Each row was made from one small tree. The marks that hang from a mark follow it in brackets, in the order of their numbers. Every link used is in the known rows. Write each row's tree.
Known rows
z843[z746[z234]]: [ 1.36,  2.68, -1.75, -0.25, -0.23,  0.10,  0.73, -1.18, -1.36,  0.21,
  1.56,  0.17, -1.90, -0.86, -0.70, -1.12, -2.28, -0.69]
z71[z318[z644 z746[z234 z843]]]: [ 1.71,  4.10, -3.57, -0.19, -1.46, -0.28,  1.40, -4.43, -4.53, -0.53,
  5.67, -4.03,  2.66,  0.46, -0.90, -2.05, -5.00,  2.92]
z318[z644 z746[z843]]: [ 1.19,  1.73, -0.61,  0.99,  0.15,  0.47,  0.14, -1.70, -3.98, -1.00,
  3.21, -1.51,  1.52, -1.11,  1.41, -1.29, -4.03,  1.64]
z319[z71[z318[z746[z234 z843]]]]: [ 1.20,  3.97, -4.06, -1.31, -1.02, -0.51,  1.19, -5.12, -2.74,  0.49,
  5.07, -2.32,  1.15,  2.21, -1.12, -0.73, -2.66,  3.17]
z318[z644 z746]: [ 2.09, -0.16, -0.05,  1.73,  0.06,  1.50, -0.17,  0.39, -3.86, -1.47,
  2.10, -1.57,  2.78, -1.68,  1.98, -0.93, -3.11,  2.13]
z526[z71[z318[z746[z234]]] z644]: [ 2.54,  2.82, -2.27,  0.25, -3.35,  2.30,  2.12, -1.05, -3.38, -0.94,
  3.81, -4.96,  0.16,  0.44, -1.04, -1.33, -4.55,  3.25]
z234[z746[z319[z71[z318]] z843]]: [ 3.38,  3.78, -4.39,  1.03,  0.83,  0.05,  1.79, -1.82, -0.13, -1.17,
  1.94,  3.06,  0.01,  0.49, -1.47,  0.50, -3.27,  2.05]
z843[z746[z234 z319[z71[z318]]]]: [ 3.69,  3.34, -5.09,  0.22,  0.76,  0.27,  0.83, -2.55, -1.20, -0.36,
  2.65,  1.80, -0.30,  1.05, -1.86,  0.27, -3.74,  2.76]
z71[z318[z746]]: [ 2.39,  0.09, -3.09,  0.56, -1.05,  1.03,  1.13, -0.13, -2.17, -0.34,
  2.42, -1.02,  3.65, -0.36, -0.66, -0.89, -2.19,  2.42]
z843[z746[z234 z319[z71]]]: [ 2.54,  2.65, -2.86, -0.05,  1.82,  0.11,  0.06, -2.50, -1.29, -0.25,
  1.58,  2.43, -2.41,  0.44, -0.33,  0.44, -3.29,  1.26]
z71[z318[z644]]: [ 2.08,  1.00, -1.44,  1.68, -1.10,  0.76,  0.35,  0.44, -1.46, -1.42,
  1.89, -1.84,  3.42, -0.05, -0.34, -0.34, -1.76,  2.68]
z319[z71[z318[z746[z843]]]]: [ 1.82,  2.21, -3.33,  0.09, -0.51,  0.37,  0.79, -2.42, -2.07,  0.00,
  3.68, -0.48,  2.10,  1.33, -0.27, -0.16, -2.21,  3.36]
z319[z71[z318[z644 z746[z843]]]]: [ 2.73,  2.56, -2.53,  1.52, -0.46,  1.00,  0.32, -2.00, -3.58, -1.30,
  4.48, -1.58,  3.38,  0.63,  0.85, -0.35, -3.55,  4.55]
z234[z746[z319[z71]]]: [ 3.14,  1.25, -1.63,  1.42,  1.79,  0.99,  0.71,  0.28, -0.08, -1.55,
 -0.22,  3.70, -0.84, -0.81,  0.62,  1.00, -1.90,  0.99]
z746[z843]: [-0.92,  1.88, -0.53, -0.73,  0.10, -1.04,  0.32, -2.07, -0.19,  0.48,
  1.09,  0.02, -1.25,  0.60, -0.57, -0.38, -0.95, -0.45]
z526[z644 z746]: [ 1.52,  1.39,  1.02,  1.79,  0.16,  1.82,  4.06,  1.97, -4.19, -0.74,
  2.51, -2.42, -1.32, -2.65, -0.84, -1.39, -5.17,  0.99]
z746[z234 z319 z843]: [-0.78,  3.38, -2.65, -2.20,  1.19, -2.24,  0.73, -5.83, -0.98,  0.79,
  2.30, -0.09, -2.46,  1.77, -1.97, -0.51, -3.41, -0.08]
z71[z318]: [ 1.23,  0.62, -2.21,  0.25, -1.08,  0.16,  0.80, -0.04,  0.07, -0.08,
  1.05, -0.66,  2.16,  0.70, -1.48, -0.18, -0.43,  1.48]
z526[z71]: [ 0.08, -0.24,  0.80, -0.04, -0.93,  1.14, -1.24,  1.02,  0.85, -0.85,
 -0.89, -0.76, -1.88,  1.14,  0.60,  0.73,  0.73,  0.71]
z746[z234 z319[z71] z843]: [-0.41,  3.61, -2.41, -1.95,  1.69, -1.85,  0.06, -6.13, -0.71,  0.55,
  2.49,  0.43, -2.73,  2.79, -1.05,  0.60, -2.46,  1.30]
z746[z319]: [ 0.78, -0.21, -1.35, -0.09,  1.65, -0.33, -0.07, -1.10, -0.16, -0.23,
 -0.14,  1.79, -0.26,  0.22, -0.58,  0.45, -1.93,  0.52]
z319[z71[z318[z644]]]: [ 2.48,  1.22, -1.14,  1.90, -0.58,  1.18, -0.29,  0.16, -1.15, -1.59,
  2.05, -1.33,  3.17,  1.04,  0.59,  0.76, -0.85,  4.10]
z71[z318[z644 z746[z319 z843]]]: [ 3.13,  2.13, -4.16,  1.20,  0.67,  0.27,  0.97, -2.82, -4.08, -1.34,
  4.14, -0.43,  3.38, -0.21, -0.68, -1.01, -6.38,  3.64]

Write each row's tree
[ 2.15,  2.45, -3.10, -0.35,  1.29, -0.25,  0.72, -2.25, -1.60, -0.01,
  1.44,  1.91, -2.13, -0.64, -1.32, -0.68, -4.17, -0.16] | z843[z746[z234 z319]]
[ 2.19,  3.13, -2.19,  0.72,  1.94, -0.06,  0.98, -1.74, -0.20, -1.08,
  0.85,  3.72, -2.11, -0.21,  0.07,  0.72, -2.85,  0.53] | z234[z746[z319[z71] z843]]
[ 3.28,  1.01, -2.52,  1.87,  1.05,  0.83, -0.35, -0.89, -1.36, -1.86,
  1.91,  0.39,  2.91,  1.32, -0.02,  1.18, -2.78,  4.70] | z746[z319[z71[z318[z644]]]]
[ 1.58,  3.49, -5.73, -1.64,  0.12, -1.22,  1.82, -6.00, -3.21,  0.52,
  4.73, -1.13,  1.15,  1.40, -2.66, -1.36, -5.61,  2.27] | z71[z318[z746[z234 z319 z843]]]
[ 3.23,  0.90, -2.10,  1.39,  2.35,  1.03, -0.42,  0.16, -0.61, -0.81,
  0.21,  4.33, -1.44, -0.45,  0.50,  1.03, -2.78,  1.46] | z843[z746[z319[z71]]]
[ 1.79,  2.89, -2.44,  0.47,  1.42, -0.45,  1.66, -1.53, -0.48, -0.85,
  0.64,  3.19, -1.86, -1.23, -0.85, -0.43, -3.76, -0.87] | z234[z746[z319 z843]]
[ 0.76,  4.22, -4.65, -1.63,  0.57, -1.73,  0.87, -6.10, -0.58,  0.46,
  3.51, -0.22, -0.63,  3.45, -2.53,  0.44, -2.91,  2.78] | z746[z234 z319[z71[z318]] z843]
[ 0.80,  3.09, -3.25, -1.64,  1.64, -0.95,  0.32, -6.16, -3.03,  0.38,
  3.83,  0.00, -1.27,  1.83, -0.20, -0.12, -4.29,  2.23] | z318[z746[z234 z319[z71] z843]]
[ 2.45,  2.12, -2.00,  1.21, -1.91,  1.79, -0.29, -0.78, -3.03, -1.97,
  3.48, -2.93,  1.78,  0.75,  0.53, -0.76, -3.76,  3.75] | z526[z71[z318[z644 z746[z843]]]]
[ 1.41,  3.01, -0.86,  1.03,  1.88,  0.44,  4.32, -1.19, -4.49, -0.49,
  3.48, -0.63, -2.88, -1.81, -1.99, -1.31, -8.00,  1.08] | z526[z644 z746[z319 z843]]
[ 2.31,  2.86, -3.07,  1.16,  1.13, -0.22, -0.03, -2.99, -1.49, -1.32,
  3.00,  0.47,  1.67,  1.90, -0.53,  0.80, -3.70,  4.17] | z746[z319[z71[z318[z644]]] z843]
[ 2.62,  1.58, -1.91,  0.46,  1.64,  0.74, -0.36, -3.61, -4.35, -1.35,
  3.48, -1.19,  1.29,  0.45,  1.50,  0.05, -4.64,  3.92] | z318[z644 z746[z234 z319[z71]]]
[ 1.96,  1.59, -0.65,  1.42, -2.83,  2.30,  1.37,  1.71, -0.45, -1.25,
  1.10, -2.65, -0.31,  0.60, -1.06, -0.05, -2.30,  2.47] | z526[z71[z318] z644]
[ 3.30,  0.47, -2.29,  1.96, -1.03,  1.64,  0.73,  0.30, -3.71, -1.53,
  3.25, -2.21,  4.90, -1.08,  0.51, -1.09, -3.53,  3.56] | z71[z318[z644 z746]]
[ 0.76,  3.01,  1.33,  1.03, -0.65,  1.95,  3.09,  0.84, -3.40, -1.16,
  2.77, -3.16, -4.48, -0.85, -0.80, -1.00, -5.43,  1.20] | z526[z71 z644 z746[z843]]
[ 5.20,  2.25, -3.01,  3.13,  0.77,  1.71,  1.00,  0.75, -1.55, -2.88,
  1.66,  1.84,  2.57, -0.81,  0.26,  0.67, -3.68,  3.70] | z234[z746[z319[z71[z318[z644]]]]]
[ 1.71,  2.37, -4.13, -0.96,  0.45, -0.68,  0.55, -4.00, -0.49, -0.04,
  2.46, -0.29,  0.61,  2.85, -1.98,  0.80, -1.97,  3.27] | z746[z234 z319[z71[z318]]]
[ 1.31,  0.99, -2.98, -1.20,  1.07, -0.31,  0.73, -3.83, -3.16,  0.09,
  2.57, -0.45,  0.23,  0.05, -0.59, -0.87, -4.22,  1.30] | z318[z746[z234 z319]]
[ 2.25,  2.91, -2.03,  1.01, -2.73,  2.13,  1.93, -0.50, -2.91, -0.94,
  3.54, -3.01, -0.13,  0.20, -0.79, -1.13, -4.99,  2.94] | z526[z71[z318[z746[z843]]] z644]
[ 4.38,  1.59, -4.29,  1.66,  1.24,  1.17,  0.40,  0.09, -0.55, -0.86,
  1.33,  3.66,  0.73,  0.23, -1.03,  0.84, -3.19,  2.91] | z843[z746[z319[z71[z318]]]]
[ 0.98,  2.84,  1.10,  0.27, -1.29,  2.13,  3.27,  0.23, -3.93, -1.12,
  2.98, -5.04, -4.21, -0.60, -1.08, -1.26, -5.00,  1.51] | z526[z71 z644 z746[z234]]
[ 3.06,  2.45, -2.78,  0.79, -1.12,  1.20,  0.45, -2.53, -4.16, -1.26,
  4.72, -3.57,  3.70,  0.87,  0.58, -0.56, -3.08,  4.84] | z319[z71[z318[z644 z746[z234]]]]
[ 2.63,  2.25, -3.04,  0.52, -1.52,  0.77,  1.14, -2.31, -4.44, -1.03,
  4.60, -4.11,  3.94, -0.11, -0.35, -1.68, -4.06,  3.40] | z71[z318[z644 z746[z234]]]
[ 2.34,  1.70, -1.69,  1.18,  2.24,  0.53, -0.53, -3.09, -3.86, -1.41,
  3.22,  0.74,  1.05,  0.22,  1.79,  0.29, -5.03,  3.60] | z318[z644 z746[z319[z71] z843]]
[ 2.56,  1.37, -4.42, -0.96, -0.94,  0.98,  0.30, -2.89, -2.14, -0.88,
  2.78, -1.90,  0.53,  1.90, -1.49, -0.34, -3.91,  3.46] | z526[z71[z318[z746[z234 z319]]]]
[ 3.14, -0.06, -4.46,  0.51,  0.52,  0.67,  1.06, -1.22, -2.37, -0.53,
  2.28,  0.71,  3.41, -0.15, -1.28, -0.43, -4.13,  2.94] | z71[z318[z746[z319]]]
[ 4.31,  1.92, -3.84,  1.72,  0.70,  1.11,  1.52,  0.27,  0.02, -1.67,
  0.86,  3.03,  1.29, -0.15, -0.84,  0.87, -2.30,  2.49] | z234[z746[z319[z71[z318]]]]
[ 1.93,  1.50, -1.93,  0.89,  1.76,  0.15,  0.12, -2.78, -4.14, -1.18,
  3.06,  0.24,  1.26, -0.84,  0.83, -0.85, -5.97,  2.19] | z318[z644 z746[z319 z843]]
[ 0.45,  3.74, -2.18, -1.35,  2.67, -1.00,  2.31, -4.92, -3.47,  0.06,
  4.11, -0.79, -3.49,  1.40, -1.69, -0.24, -5.06,  1.98] | z526[z746[z234 z319[z71] z843]]
[ 1.81,  3.21, -0.62,  1.30,  2.35,  0.85,  3.59, -1.46, -4.17, -0.73,
  3.66, -0.09, -3.12, -0.70, -1.02, -0.18, -7.13,  2.47] | z526[z644 z746[z319[z71] z843]]
[ 0.39,  2.87, -3.50, -1.91,  1.20, -1.35,  0.99, -5.95, -3.29,  0.63,
  3.67, -0.46, -1.00,  0.71, -1.13, -1.23, -5.13,  0.82] | z318[z746[z234 z319 z843]]
[ 2.48,  1.64, -5.20, -0.94,  0.03, -0.17,  1.53, -3.89, -3.04,  0.00,
  3.65, -1.14,  2.37,  0.80, -2.06, -1.01, -4.68,  2.77] | z71[z318[z746[z234 z319]]]
